Each row was made from one small tree. Brackets hold a mark, then the marks that hang from it, in alphabetical order. Every link used is in the known rows. Write each row's tree.
In the rows, zero is written as 128.
Known rows:
{Q {X C P}}: [119 135 147 116  98 141 103  31 144  79 112 190 150 128 149 161 139 129]
{P {W C}}: [141 127 153 118 172 144 166 127 137 134 147 116 120 106 134 113  96 128]
{P {W {Q {X C M}}}}: [ 99 120 179 182 121 133 164  98 145 111 120 162 164 111 155 120 171  97]
{M {W C} {X P}}: [105 136 102  96 142 138 122  95 140  83 124  76 140 129 132 152  98 129]
{M {W C Q} {X P}}: [ 81 128  79 131 138 133 152  82 133  87 111  74 123 128 136 152 136 114]
{M {W P Q} {X C}}: [109 151 132 170 107 116 166  93 120  72 144  71 154 142 136 112 163 131]
{P {W Q}}: [116 120 147 163 144 125 199 124 133 126 134 122 138 116 150 115 157  94]
{P {W C {Q X}}}: [102 110 153 149 187 150 187 108 138 129 133 143  83  94 142 103 143 125]
{T C}: [140 117 119 115 148 142 114 156 111 113 113 114  85 135 131 146 100 123]
{M X}: [104 148  97 133 129 135 152 140 125 126 139  92 126 133 116 113 124 153]
{M W X}: [104 137 123 125 144 121 135 151 133  85 138  66 160 138 130 117 124 118]
{Q {W C} {X M P}}: [107  96 144 104 104 157  53 106 155 128  81 173  81 119 123 155 112 156]
{Q {W C} X}: [113  99 136 105 160 153  91 131 136 120 107 149  38 117 114 103 106 162]
{M {W C P Q} X}: [104 132 116 145 155 133 167 128 122 113 149  55  89 120 119 104 139 159]
{W P {Q X}}: [115 115 156 155 130 138 152 103 128 140 149 162  70 112 128 112 186 169]
{W C Q}: [ 98 114  88 151 153 138 159 100 119 144 111 118  67 111 123 122 140 130]
{W P {Q {X C}}}: [119 130 157 166 109 135 151  63 124 113 140 166  95 119 135 116 183 160]
{X M P}: [121 124 137 124  65 135  86  96 150 136 104 153 175 129 138 184 135 120]

Which tree is each row?
[ 90  97 128 123 162 138 118  71 142  85 104 137 106 112 145 150 149 103]
{M {W C {Q {X P}}}}
[119 109 167 166  97 118 112 144 137 128 131 108 160 125 136 138 171 114]
{X {M {W P Q}}}
[114 136 153 171  53 126 148  46 150 103  99 156 216 127 166 179 159  75]
{X C M {P {W Q}}}
[118 121 124 126 132 141 179  66 139 124 118 134 121 110 150 157 132 110]
{X {P {W C Q}}}
[ 92 125 124 154  97 132 138  27 136  88  98 183 128 126 154 157 176 112]
{W {Q {X C P}}}
[153 121 163 108 158 132 112 125 131 112 154  94 113 118 124 120 106 152]
{M {W C P}}
[130 143 136 114 159 138 135 138 128 110 166  59 110 122 111 105 105 175]
{M {W C P} X}
[ 82 145 104 172 119 111 162  97 124  59 114  70 167 144 145 118 157  91]
{M {W Q} {X C}}
[123 131 155 135  54 117  65  60 151  67  93 137 239 142 159 191 132  74]
{X C {M W} P}
[120 111 141 112 103 135  67  96 153 108 100 123 177 122 140 183 111 101]
{X {M {W C}} P}
[128 123 118 147 139 142 162  98 117 159 142 120  47 108 115 116 147 176]
{W C P Q}
[113 113 139 140 160 153 152  92 126 152 145 152  27  98 116 106 157 192]
{W C P {Q X}}
[142 129 146 100 136 145 150  76 145 120 131 136 137 112 147 157  99 122]
{X {P {W C}}}
[106 103 176 118 109 135  63 101 161  94 112 165 178 121 148 174 147 106]
{Q {X {M W} P}}
[108 127 169 153 101 138  84  98 145 108 115 179 163 121 134 134 144 130]
{Q {X C M}}
[124 141 140 151  84 125 177  27 139  81 111 148 186 130 169 164 153  81]
{X C {P {W Q}}}
[125 142 137 141  40 129  83  49 146 105  93 162 207 138 146 189 133 106]
{X C M P}
[105 102 167 105 129 147  60  90 161 102 108 162 149 111 140 169 122 121]
{Q {X {M {W C}} P}}
[110 121 181 127  86 131  61  58 159  64 102 174 208 129 156 177 144  96]
{Q {X C {M W} P}}
[129 137 183 119 114 141 135  39 153  74 129 184 174 120 161 155 135 115]
{Q {X C {P W}}}
[118 150 115 106 136 152 174  95 142 118 144  99 133 119 133 140  98 151]
{M {X {P {W C}}}}
[146 150 158 122  86 128 149  39 144  78 124 150 203 133 165 164 121  96]
{X C {P W}}
[107 109 154 157 135 156 125 107 135 170 137 161  55  95 114 119 162 186]
{W C P {Q {X M}}}
